Known rows, with every way that one mark hangs from another:
(H S): [  2  -7   6  -2  -1 -10   0  -6  -3   4   0 -10   1  -4  -8  -3  -4   3
  -6  -5 -13 -12   2  11  -3  11  -5  10 -13 -13  -8  -2   2]
(E Y): [-10   1   2   0  -5 -12   0  -1  -1  10   5 -19 -14  -5   3  11   8   3
  -1 -11  -7  -3  -6 -11  -2  -1  -9  -1  -4  -5   8   3   2]
(H (S C (E Y) N (W R))): [ -1 -19   6  -3   5 -18   7  -3 -13  -1   6 -20  -5  -7 -15 -10  13  -1
 -25 -25 -28  -6  -8   7 -13 -18  -6  14 -12  17 -20  13  19]
(H (S E N)): [  9 -14   3   0  -1 -11   6 -14  -9 -11  -6  -8   0  -4 -12  -9   2   3
 -10 -16 -12 -14 -10  12  -9   1   4  19 -14   5  -5   3   6]
(E S): [ -5   1  11   6  -1  -8   8  -7   3   2   3  -4  -4  -9  -8  11  -1  -3
  -5 -12   6  -9  -3   5  -2   2 -14  11   1   0  13  -1   3]
(C (S H W)): [-14  -7   5   1   4   1   1   2   3  -7  -6 -21   0 -11  -2 -10  -4   3
  -6   8 -14  10  -4   8  -7  -9  -5   5 -19  25 -18  27  14]
(W (Q N) (R (H S))): [ -3 -11  -5  -4   0   0 -16  14  -8  11 -20 -32  12  -1 -13 -19  20  -4
  -2   4 -12 -18  24   5  -6   9  -9  11   0 -19  13  -5 -24]
(Y (H (S (W Q R)))): [  3  -9  10  -9   7  -1 -14   5 -14   0   0 -22  -6   3   0  -5   0  11
 -17  24 -21 -14   7   4  -7 -21  -7  11  -2  -1  -2   2   8]
(E (S (C (R W)))): [-22  -4  13   5   6  -1  12  -1   7   9  23  -8  15 -12  -7   5  -6  -6
 -12 -22   0   4   3  22  -4   2 -15   7  -5  17 -10   5  11]
(W Q R (S C) (Y H)): [  6  -1   5   0 -10  -1 -14   8 -26  26  -5 -29   2  -1 -28   8   5  -7
  -7   8 -33 -17  27   3  -6 -10  -1   0   3 -32  18  -6   1]
(E (S N) (Y H)): [-13  -6  14   2  -7 -12   1  -7  -8   9   9 -22 -13  -9  -6  19  14   8
 -10 -11  -1 -13 -19   5 -14 -21 -14  19 -10   7  20   1  10]
(S (E Y) H N (W Q)): [-11 -11  -4   7  12  -5  10 -16  -7 -25 -11 -30 -19 -15  11 -19  14   8
 -15 -18   8   2 -21 -27 -13 -28   0   5 -15  46  27  44   4]
(S N): [  3  -6  -3   4  -3   7   3  -4  -4  -7  -6   9  12   3  -5  -7  12   0
   2  -9  13   4  -9   8  -7  -5  11  -1 -13  11   0   5   3]
(Q N (W (S (C (R H)) E))): [  2  -4   1  -9   3  -6   7  14  -4  -3  -6 -32   8  -5 -19  -2  10  -9
   1  -9 -12  -7   9  19   5   5  -6  -4   7   8  14   5 -28]
(S (C R) (W Q)): [-24  -1  -4   7  10   7   5   4   7   1  14  -8  22  -7   4 -12  -1  -5
  -6 -15   1  15   6   1  -4 -23  -4 -13  -6  39  -7  26   8]
(R H (W Q)): [-19  -4  -3   0  12  16  -3   0   2   1   0 -23   9   2  14 -35   0   3
  -1  -8  12   4  16   4  -1  29  -7  -1 -17  -5  -6  14 -11]
(N (Q W)): [ 11   7   5  -6   8   0   0   3   0 -15  -3  -7   6  10  12  -5  16  -8
   7 -10  16  12   4  -6  12   7  -2 -22   0   4   9   3 -24]
(Y (H S)): [  0  -9  10 -10   1  -5 -12   2 -12   5   8 -17  -6   0  -4   3  -7  12
 -12  20 -23 -13  -1  14  -7 -13  -2  20  -7  -6  -7  -7   6]
(Q (W R)): [ 17  -3  14 -10   7   1  -6  12 -11  -7 -14 -14   4  11   8  -1  12 -12
  -7   7  -6   1  16  -5  11   6   1 -18  13 -17  -6  -7  -8]
(W Q R S Y): [ 18   7   1   4 -14  -3  -8  -1 -22  12 -23 -25   0  -1 -24   2   7  -8
   4   1 -19 -24  28  -9   0  16  -5 -10   1 -42  28  -3  -7]
(W Q (R H) (S E) Y): [ 14   2  -2  -4 -11  -8 -12  -1 -27   6 -23 -43  -9  -6 -25 -10   1  -7
  -4  -5 -36 -28  25 -10  -6  20 -10   6  -1 -40  16   0 -11]
(N Q S): [  0   2  -9 -10  -1  -2   2   6 -15  -5   3   9   8   8 -13  -1   7   4
   0  -3  16   3   4  13   6   3   5 -11  -3  18  10  -5 -17]
(N Q (S (W R Y))): [  8   7  -8 -17   4  -2  -6  11 -27 -10   1  -1   3  11 -13  -8   7   6
  -5   8   6   5  12   3   6  -1  -3 -22  -1  10   3   3 -10]
(R H W): [-14  -5   2 -10  12  13  -3   6  -1   0   9 -19   5   2  10 -32  -5   6
  -6  -2   0   7   8  14  -2  29 -10   3 -18  -7 -26   9  -4]
(R (H (S C E (N Q) W))): [-11 -15  -2 -10   7  -7   1   0  -6  -7  11 -20   8  -6 -12 -32   5   2
 -14 -25 -15   5  -8  18 -13   0  -8  18 -29  18 -29  17  -2]
(N (S (W Q))): [ -8  -1 -11  -1   4   2   5   0 -13  -6  -7   3   2   4  -6  -6  -3   6
  -4   4  20  -6   7   1   4  -6   7 -12   1  22  16  10  -2]
(S C E H (N Q) (W R)): [ -2 -18   1  -8  20   1   8   8 -12 -24   7  -9   2  -7  -6 -28  22  -4
 -28 -16  -8  24 -12  -1 -15 -38   2   7  -9  58 -15  33   7]
(N (S W)): [ -4  -2  -8  -8   5   0   5   4 -15  -6   1   7  -2   5 -10  -4  -7   9
  -8   9  11  -3   2  10   4  -5   4  -9   0  22   0   6   4]

Rows:
[ 15  -8   6 -11  10  -1  -1  -3 -22 -31 -13 -24  -1  -2   5 -18  19  -3
 -12  -9  -1  13  -6 -11  -4  -8   9  -4 -10  17   9  18 -15] : (S E H (N (Q (W R Y))))
[  3 -13   7 -16  -1  -5 -16  15 -15   9  -4 -24   5  -1 -11 -16   5  -2
 -16   6 -35 -11  14  11  -9  14 -13  15 -10 -27 -31 -10   0] : (W (R (H S)))
[-22 -13  -4  -9  12   0   9   8 -15   3  13  -1   2  -7 -15  -9  -8   6
 -21   2   4  13  -1  14  -3 -18   8  -1  -9  35  -9  18   7] : (N (S C H W))
[  5  -9   2  -1   3  -2   6  -9  -5 -11  -2  -2   6   0  -8 -18   5   7
  -7  -9   2  -6  -8  13  -8  -1  -2   3 -25  11 -12  15  10] : (H (S N W))
[ -2  -6  -7 -11   9  -5  -2   0 -32 -13 -11 -22 -13  -5  -9 -11  -8   7
 -21  13  -7  -7  10 -12  -1 -12   7  -3   6  16  16  17   0] : (N (S E H (W Q R Y)))
[-35 -14  15   5  -2 -12  12  -5  -2  14  20 -27   8 -26 -12  10  10  -1
 -18 -36  -6   6 -18  11 -19 -18 -13  15 -26  28   4  20  11] : (E (S (C R) H N) Y)
[-15  -2   3  -9  -9   7 -14   8 -10  -7  -4 -34  43  -2  -7 -18   6  -3
  11 -12 -18  15   4  30  -8  14  -2 -10 -42   8 -36  15  -7] : (C (R H) (S (N (Q (W Y)))))
[  3  -8   4  -9   7  -1 -15   9 -11   1  -2 -24  -6   3  -4  -5   7  12
 -11  28 -15 -16   8   6  -7 -23  -8  13   3   3  10   1  -1] : (Y (H (S (W (Q N) R))))
[-13  -1 -15 -10   6   0  -3  15 -17   7   9  -6   3   3 -21   3   2  12
  -2  17   8   2   4  18   2 -22   6  -2  10  21  18   3 -11] : (Q (N (S C (W (Y H)))))
[-20  -3 -12  10  11 -14  11  -2   7  -1   6 -25 -16 -11   0  -2  14  -2
  -8 -27   1   2  -5 -19  -2 -32  -7   1  16  41  30  26  -4] : (S C (E Y) (W (Q N)))
[ -7 -15   1  -2   2  -9   7 -11 -11 -14  -5 -25 -17 -16   1  -6  11   7
 -17 -16  -9   1 -24 -11 -15 -18   4  17 -15  27  12  23   5] : (S (E Y) H N)
[ -9  -6  -4  16  -3   8   3  -7   4  -9 -18  -7  18  -1  -5 -12  11  -3
   7  -9   8   4  -2   9  -7 -11   6  -5 -20  27  -4  23  12] : (C (S N (W Q)))
[  9  -3   4   3   2  12  15  -5  -3  -5  -2   0   4   4  -9 -15   5   3
  -1  -9  12  -5   4  20  -1  23  -3  -6 -17   2   0  10   4] : (R (W (S N)))
[-13 -13  12 -11   1  -4 -12   7 -10  14  21 -18  10  -4  -8   4  -9   9
 -17  13 -33  -4   0  25 -10 -21  -2  19 -11   5 -22  -4  11] : (Y (H (S (C R))))
[-18  -7  -7 -12  13   0   8  11 -13  -4  17   1   7  -3 -12 -15   4   6
 -15  -7  14  22  -1  12  -1 -17   3  -9 -13  46  -2  20  -8] : (N Q (S C H W))
[  2   5  -5   5   8   5   9 -11  -8  -6 -11 -34 -12  -9  -7 -16  -2   7
   2  -3   7 -11  15  -4   4  21  -5  -5  -4  -4  42  22 -19] : (R (W (Q N) (S E H) Y))
[  9  -2  -5  17 -12   5  11 -12  -3   1 -23  -2  10  -3 -20  -5  15  -5
  10 -17  15 -18   5   6  -7   5   6  -4 -16   1  34   9  -7] : (W Q (S N))
[-25 -15  -2  -3  -2   9  -1   9  -5   8  17  -4  39  -6 -13 -17   6  -5
  -7 -23  -9  18  -5  30 -16 -10   7   6 -29  25 -35  11   6] : (S (C (R H)) N)
[-22  -3 -10 -16   7   2   1  17 -13  -2  22  -2  24   1 -14 -16   1   5
  -9 -10   3  18   4  25  -1  -8  -5 -12 -16  43 -21  13  -9] : (N Q (S (C (R H)) W))
[-12 -13  -3  -5   3 -10  -2  -8  -8  -7  -4 -35  -5  -9  -3 -28   5   7
 -10 -21 -13 -12  -7   1 -14   6 -10  17 -28   4  -8  19  -2] : (R (H (S (E Y) N (W Q))))
[  9  -3  12  -1   1  -3  11   3  -4   4  -5 -11   4   2 -11   4   5 -14
  -1 -14  -3  -2  10  10   9   9   3 -15   0  -9   4   2  -8] : (Q (W (S C)))
[-28  -2   3  -9  14   3  -1   6  -9   0  25 -24  12 -17   1 -15 -15   6
 -15  -1 -17  26  -1   1  -8 -20  -5  -9 -22  29 -22  36  12] : (S (C R) H (W Y))
[-10  -7   5   1  -7 -15  -6  -1  -4   3  -4 -34 -15  -8  -5  15  -1   3
  -6   1 -35  -8  -8   5  -7 -15  -5  19   0  10  -7   3  15] : (C (S (E (Y H))))
[ 12  -1   5  -6   4   0   8   9  -4  -6 -19 -26  -4  -3 -11   0  15  -3
   6   6   8  -8   8   6   9   8  -2 -11   3  -1  36   9 -32] : (Q N (W (S H)))
[-24 -15   7  -7  18   2   9   3  -3  -5  23 -24   6 -18   4 -15 -13   1
 -27 -10 -23  18  -3  10  -8 -12  -1  13  -7  41 -23  24  10] : (S (C (R W)) E H)
[-24  -7 -13   5   3   6   1   7  -4   9  -5 -12  20  -8 -12  -4   8   0
   1  -1  16   1  12  10  -2 -13   9  -3   1  29  33   9 -22] : (W (Q (N (S (C R) H))))
[  6  -8   3   9  -8   0   3   8  -7  21 -13 -11   9  -4 -28   2  15 -17
  -7 -12 -17 -16  24   6  -5  -2  -3  -1   5 -12  14  -3  -1] : (W Q R (S C))
[ -7 -18   4   4  -2  -5   7  -6  -3  10   7   0  19  -4 -20  -9   7  -3
  -9 -24  -7   0  -4  25 -10  -2   7  12 -24   3 -18   3   9] : (H (S C N))
[ -2 -18  10 -10   6   1  -9   9 -16   4  12 -11   5   4 -11  -8   6   8
 -22  13 -24  -2  -2  21 -14 -31   0  17 -12  11 -24   3  19] : (Y (H (S C N (W R))))
[  4 -10   7  -9   0   0 -10   0 -12  -3   6 -10   5   4  -6  -5   7  12
  -8  11  -9  -6  -7  18 -11 -16   1  15 -18   5  -4  -3   0] : (Y (H (S (N Q))))
[-24  -1   0  -2   0   5 -11  -2  -7  -4  -2 -51  22 -10   3 -21 -16   2
   0  -6 -31   2  15  18  -5  23  -9   4 -24   6 -29  20   4] : (C (R H (W Q Y)) (S E))
[ 25   9  12 -16   0  -2 -11  11 -22  -7  -7 -24  -1  11  -5   1  15  -5
   2   8 -11  -2  16  -1   9   6  -7 -20   1 -22  11  -5 -21] : (N (Q (W R S (Y H))))
[  2  -9   2   7  -9   3  -1  -1 -24  17 -16 -25  14 -10 -32  -9  14 -11
  -7 -13 -15  -6  19   2 -13  -1   7  -4 -19 -18  19  13  -2] : (W Q R (S C H N) Y)
[ -2   4  -7   5   5  12  -6 -10 -14 -14  -7 -10   6   5   5 -16   7  10
   4   5  17   3  -3 -10  -7 -22   9 -12 -15  14  18  24   4] : (S N (W Q (Y H)))
